Each row was made from one walk, in order. Every step used is in the known rows, and no mark comes twice. Write each row's walk.
Known rows:
C N Z Y K: [ 2.625  0.160  3.508  1.512 -4.271 -3.196  1.470 -3.423 -3.087  2.572
  1.667  4.156 -7.057 -4.814 -3.011 -1.808  1.561  2.077  2.643  2.976
  0.781  2.200  5.382 -2.044]
Z N: [ 0.572  1.685 -0.391  1.769  0.804 -1.534  3.100 -2.320 -2.460  3.058
  0.850  3.921 -2.367 -0.726 -1.542 -1.542  1.364  1.005  0.792 -1.960
 -1.154 -0.640  2.427  2.435]
Z T: [ 0.518 -0.773  4.238  1.878  0.868 -2.112  0.702 -1.466 -2.281  2.477
  0.296  2.704 -3.104  1.997 -1.508 -0.753  1.689  3.026  0.224 -1.967
 -0.666  1.228  0.360  0.256]
N Z T K Y: [ 0.475 -1.305  5.098  2.104 -1.929 -2.163 -0.788 -0.880  2.209  2.594
 -2.123  1.666  1.127 -0.958 -3.440 -1.632  2.560  2.741  3.306  1.214
  0.504  0.103 -1.711 -0.792]
K T Z: [-1.585 -1.637  4.122  1.564  0.782 -2.448  2.681 -2.321  0.195 -0.636
 -1.245  2.657 -2.063  3.027 -1.420 -2.378 -0.693  0.225  2.065 -2.627
 -3.731 -3.785 -0.243  1.875]
Y Z N: [ 1.456  1.594 -0.667  2.035  2.399 -0.141  2.259 -1.079 -3.169  4.804
  0.930  4.137 -2.590 -1.110 -0.131 -2.485  3.096  0.332  0.415 -3.373
 -2.375 -0.427  1.634  4.286]
N C: [ 0.098  1.626  1.220  1.867  1.527 -5.038  2.188 -1.678 -2.675  1.097
  0.665  3.600 -5.850 -0.968 -0.716 -1.013 -0.142  1.277  1.279  0.963
 -1.660  1.321  0.428 -1.638]
Y Z N C: [ 1.496  3.095 -2.879  1.386  4.028 -2.825  2.589 -1.159 -4.800  4.315
  0.153  3.979 -4.840 -0.344 -0.070 -2.590  3.848  0.907  0.544 -1.018
 -1.975  0.840  1.652  2.434]
N Z Y: [ 1.399 -0.303  1.694  2.961 -4.882 -2.506  0.935 -1.753 -0.379  2.304
  1.729  4.560 -2.329 -3.838 -2.234 -0.631  0.461  1.945  2.462  3.388
 -0.119  0.960  3.255 -1.074]
Z N K Y W: [-1.887  1.349  2.587  3.013  0.144  1.043  0.845 -3.858  0.043  1.589
  0.067  3.443  1.484 -5.511 -1.979 -0.808  0.006  0.461  2.340 -2.554
 -0.136  0.159  1.454  0.596]
K T Z Y W: [-0.645 -1.786  7.283  3.035 -2.694 -0.496  2.558 -3.331  0.325 -0.518
  1.992  2.237 -1.240  1.349 -2.162 -1.184 -1.688  0.605  2.397 -0.586
 -2.148 -3.027  2.096  2.278]
N K Y W: [-3.011 -0.356  5.677  2.969 -1.255  0.409  0.035 -3.562  1.508  0.285
  0.438  3.164  0.292 -6.261 -1.161 -0.430 -2.056  0.049  2.709 -2.100
 -0.919  1.091 -0.439 -1.394]
K N C: [-1.566  2.643  1.103  1.766  0.703 -5.074  1.638 -3.209 -3.308  0.543
 -0.572  1.768 -6.041 -0.420 -0.363 -0.874 -0.025  2.702  2.090  0.330
 -3.134  3.085 -0.484 -2.040]
K Y: [-1.362 -0.704  4.513  2.895 -0.934 -1.004  1.448 -3.293  2.350  0.785
 -0.697  3.289 -0.540 -2.126 -0.509 -1.641 -0.966  0.393  2.152 -0.974
 -2.170  0.169 -0.775  0.038]
N Z T K Y W: [ 0.532 -1.328  6.613  2.989 -3.482 -0.013 -0.984 -1.147  1.267  1.724
 -0.255  1.506  1.244 -2.574 -3.764 -0.988  0.644  2.238  3.855  0.583
  1.340  0.913 -1.640 -0.227]
Z Y W: [ 0.899 -0.537  6.362  3.506 -3.589 -0.191  1.902 -2.542 -0.689  1.908
  4.609  3.514 -2.918 -2.976 -1.486  0.159 -1.772  1.050  2.222  0.629
 -0.323  1.148  2.928  0.478]
T K N C: [-0.787  2.476  3.284  0.710  1.288 -6.245  2.116 -1.678 -0.960  1.906
  0.140  0.116 -5.036  0.329 -1.237 -0.943  0.660  2.259  3.009  1.246
 -2.882  1.287 -1.791 -2.099]
C N Z: [ 0.769  0.767  0.198  1.576 -2.326 -5.027  2.332 -1.641 -3.715  1.242
 -0.257  5.136 -6.511 -3.433 -2.407 -2.237  0.397  2.252  2.010  1.929
  0.219  1.614  2.529 -2.780]
C N: [ 0.104  0.554  3.018  1.194  0.274 -4.562  3.589 -1.965 -2.838  1.913
  1.123  4.096 -6.893 -1.270 -1.259 -2.136 -0.123  1.816  1.138  0.035
 -1.334  0.966  1.867 -1.759]
T Z: [ 0.117 -0.826  2.888  1.848  0.404 -3.217  2.700 -2.048  0.568  0.159
 -0.335  3.226 -2.577  0.493 -1.698 -2.117 -1.043  1.043  1.642 -1.926
 -3.984 -1.052 -0.198  2.199]
K T Z Y: [-0.905 -1.961  5.193  2.583 -1.153 -2.086  2.784 -2.900  1.300  0.488
  0.157  2.684 -1.223  2.904 -2.076 -1.810  0.206  1.270  2.038  0.115
 -3.146 -3.502  2.006  1.470]
K Y Z N C: [-0.034  2.650 -1.815  2.396  2.961 -1.217  1.422 -2.321 -1.958  2.984
 -1.735  4.059 -2.093 -1.328 -0.449 -2.793  3.623  0.588  1.754 -0.655
 -2.320  0.702  0.344  2.521]
N Z: [ 0.795 -0.049  0.592  2.629 -2.750 -2.697  0.964 -1.373 -1.309  1.162
 -0.100  4.637 -2.840 -3.312 -1.595 -1.259 -0.160  1.261  2.228  0.512
 -0.593  1.190  0.971 -0.976]
Y W: [ 0.449 -0.038  5.153  2.776 -1.861 -0.496  1.901 -2.321 -1.489  0.880
  2.980  3.302 -3.134 -2.842 -0.744 -0.478 -2.454  0.240  1.740 -2.400
 -1.094  0.912  0.855  0.874]

Write each row's walk:
[-0.068  0.842  2.399  1.782 -2.207 -3.975  0.786 -1.633  0.113  1.857
 -0.411  0.979 -1.998 -2.731 -2.271 -1.392  0.336  2.188  4.004  0.768
 -1.648  1.106 -1.129 -1.409] | T K N Z
[ 0.080  1.702  3.702  1.554 -0.480 -4.372  1.555 -4.983 -1.461  0.402
 -0.472  0.791 -5.466  0.339 -2.305 -1.433  0.739  2.668  2.933  1.238
 -4.589  2.418  2.077  0.600] | T Z Y K N C
[ 0.176  0.584  0.232  2.627  1.731  1.244  1.415 -2.746  0.408  3.628
 -0.839  3.746  0.235 -2.403  0.230 -2.939  2.733  0.282  1.676 -2.950
 -2.410 -0.544  0.473  4.282] | K Y Z N
[-0.483 -1.419  6.012  0.924  1.161 -1.518  1.803 -4.082 -0.134 -0.796
 -0.851  1.442 -2.664  1.840 -1.396 -2.622 -0.425 -0.488  2.411 -4.391
 -3.574 -3.398  0.839  3.195] | Y K T Z
[-0.483  1.638 -0.978  1.651  4.002 -0.617  1.153 -1.048 -2.864  4.786
  0.714  4.441 -1.861 -3.479 -0.469 -1.969  4.234  0.623  0.469 -3.995
 -2.022 -0.190  1.834  1.822] | Y Z N K
[-2.194 -1.755  4.394  2.383  2.438  0.309 -2.003 -1.522  0.547  3.731
 -1.908  2.818  0.348 -2.027 -0.482 -1.357  4.287  2.570  0.949 -3.578
 -1.851  1.611 -1.843  0.049] | N K Y Z T
[-1.726  0.821  2.241  0.918  1.374 -5.100  2.487 -1.724 -2.767  2.185
  0.602  4.424 -6.247 -3.567 -1.719 -1.470  0.811  1.915  0.900 -0.502
 -1.006  1.021  1.954 -3.909] | C N K
[-0.322 -2.135  4.889  2.636  1.026  0.855 -0.837 -1.861  0.489  3.466
 -1.412  2.456 -0.500  0.025 -0.268 -2.042  3.348  2.022  1.171 -3.099
 -2.200  1.274 -1.724  2.349] | K Y Z T
[-3.265  0.037  3.977  1.484  0.690 -3.570  1.442 -2.980  0.318  1.166
 -1.295  3.845 -3.759 -4.585 -1.707 -1.578  0.653  1.533  2.081 -0.137
 -1.281  1.200  0.701 -3.895] | C N K Y
[ 1.575 -0.368  3.858  3.859 -6.325 -0.542  0.667 -1.980 -1.600  1.595
  3.249  4.377 -2.256 -5.076 -2.545 -0.012 -1.355  1.606  2.991  2.329
  0.816  1.956  3.524 -0.339] | N Z Y W
[-2.594 -0.534  3.016  1.558  2.012 -2.222  0.744 -2.309 -0.338  2.686
 -1.256  4.114 -3.714 -4.794 -0.240 -2.857  2.267  1.230  1.776 -1.512
 -2.191  1.204 -0.394 -1.798] | C N K Y Z
[-0.789  1.958 -1.482  1.033  3.603 -4.329  3.892 -2.559 -3.441  0.023
 -2.296  3.250 -3.026  4.251 -2.183 -2.752  2.084  1.186  1.774 -0.243
 -2.679 -3.528  1.419  2.104] | K T Z N C
[-0.069 -1.278  6.026  1.735  0.882 -0.978  0.756 -0.869  4.002  3.945
  0.157  1.672  0.181 -1.937  0.013 -2.753  1.385 -0.356  2.852 -1.506
 -3.109 -1.244 -2.696  2.311] | T K Y Z
[-2.871 -1.867  5.024  1.985 -0.007 -2.748  1.703 -2.431  1.119  0.616
 -0.326  3.060 -0.442  0.686 -2.247 -1.106  1.221  1.166  2.049 -0.303
 -2.873 -3.574  1.489 -0.742] | N K T Z Y
[ 0.999 -1.319  3.686  1.818  2.048 -0.780  0.090 -0.487 -3.038  4.272
  0.379  3.112 -3.402  1.235 -0.121 -1.490  3.460  2.329 -0.061 -3.631
 -1.963  1.211 -0.582  2.128] | Y Z T
[-3.287 -0.630  3.558  0.546  2.677 -5.418  2.988 -2.218 -2.038 -0.211
 -1.859  3.260 -4.502  1.152 -2.410 -2.645  1.056  1.257  1.419 -1.463
 -2.567 -2.949  1.005 -2.272] | C N K T Z
[-0.749 -1.096  3.778  2.974  0.332  0.467  0.341 -2.238  1.704  2.509
 -0.584  3.380 -0.858 -2.677  0.678 -2.542  0.852  0.069  2.016 -2.682
 -3.232  0.233 -1.340  2.350] | K Y Z
[ 0.138  2.114  0.423  0.317  4.009 -3.288  2.924 -3.966 -4.045 -0.002
 -2.060  2.117 -3.762  2.701 -2.391 -3.050  2.432  0.315  2.303 -2.386
 -2.519 -3.064  2.804  3.261] | Y K T Z N C
[-3.370 -1.322  3.826  1.250  2.024 -3.212  1.425 -2.212  0.124 -0.713
 -1.502  2.958 -0.782  0.655 -1.783 -1.443  0.012  0.407  1.956 -2.911
 -3.342 -3.462 -0.401 -0.497] | N K T Z
[ 0.765  3.745 -2.150  1.420  2.475 -4.027  3.046 -2.070 -4.270  2.300
  0.289  3.766 -4.565 -0.124 -1.355 -1.546  2.075  1.700  1.032  0.397
 -1.038  0.554  2.424  0.615] | Z N C
[ 1.215 -0.127  1.203  1.226 -1.491 -4.641  0.986 -1.200 -4.948  2.396
 -1.064  4.457 -6.395 -0.261 -3.239 -1.781  2.760  4.401  1.190  1.426
  1.265  2.567  2.045 -2.594] | C N Z T
[ 0.704 -1.300  4.944  2.007 -3.795 -0.599 -0.032 -3.604 -1.398  1.538
  1.060  2.816 -2.628 -2.593 -2.173 -1.116  1.278  0.542  2.966  0.784
  0.281 -1.250  3.998 -0.423] | N Z Y K T
[-0.346  1.051  5.246  1.260 -0.195 -1.164  0.552 -5.113 -1.341  1.224
  0.270  0.676 -4.443 -2.050 -0.354 -1.220 -0.579  1.277  2.442 -3.516
 -3.149  2.402  0.434  0.719] | Y K N
[ 0.313  0.460  3.538  3.794 -6.518 -0.631  0.475 -3.659 -1.904  1.141
  2.189  2.883 -2.580 -4.817 -2.067  0.010 -1.337  2.950  3.770  1.773
 -0.452  3.356  2.519 -1.199] | K N Z Y W
[-0.773  0.646  5.099  1.116  0.058 -3.672  1.953 -2.121  1.024  2.174
  0.676  0.208 -2.554 -0.481 -1.099 -1.192  0.159  1.907  2.863 -1.229
 -3.289  0.343 -1.819 -0.278] | T K N
[ 1.814 -1.111  5.853  1.822 -1.322 -1.619  1.910 -4.044  1.326  1.432
  1.473  2.492 -2.777 -0.706 -2.500 -1.745  0.090  0.836  2.058 -0.925
 -3.176 -0.380  3.095  2.772] | T Z Y K
[-0.852  1.297 -1.185  1.341  2.899 -2.898  2.557 -2.204 -1.227  1.585
 -1.036  4.132 -0.820 -0.890 -2.718 -1.779  2.096  1.326  1.138 -2.759
 -3.114 -1.489  1.591  1.648] | T Z N K
[-1.123  2.012 -0.629  1.426  2.503 -2.131  1.943 -1.894 -2.211  3.305
  0.618  3.808 -1.519 -3.172 -1.641 -0.613  2.360  1.229  0.719 -2.376
 -0.961 -0.241  2.530 -0.151] | Z N K
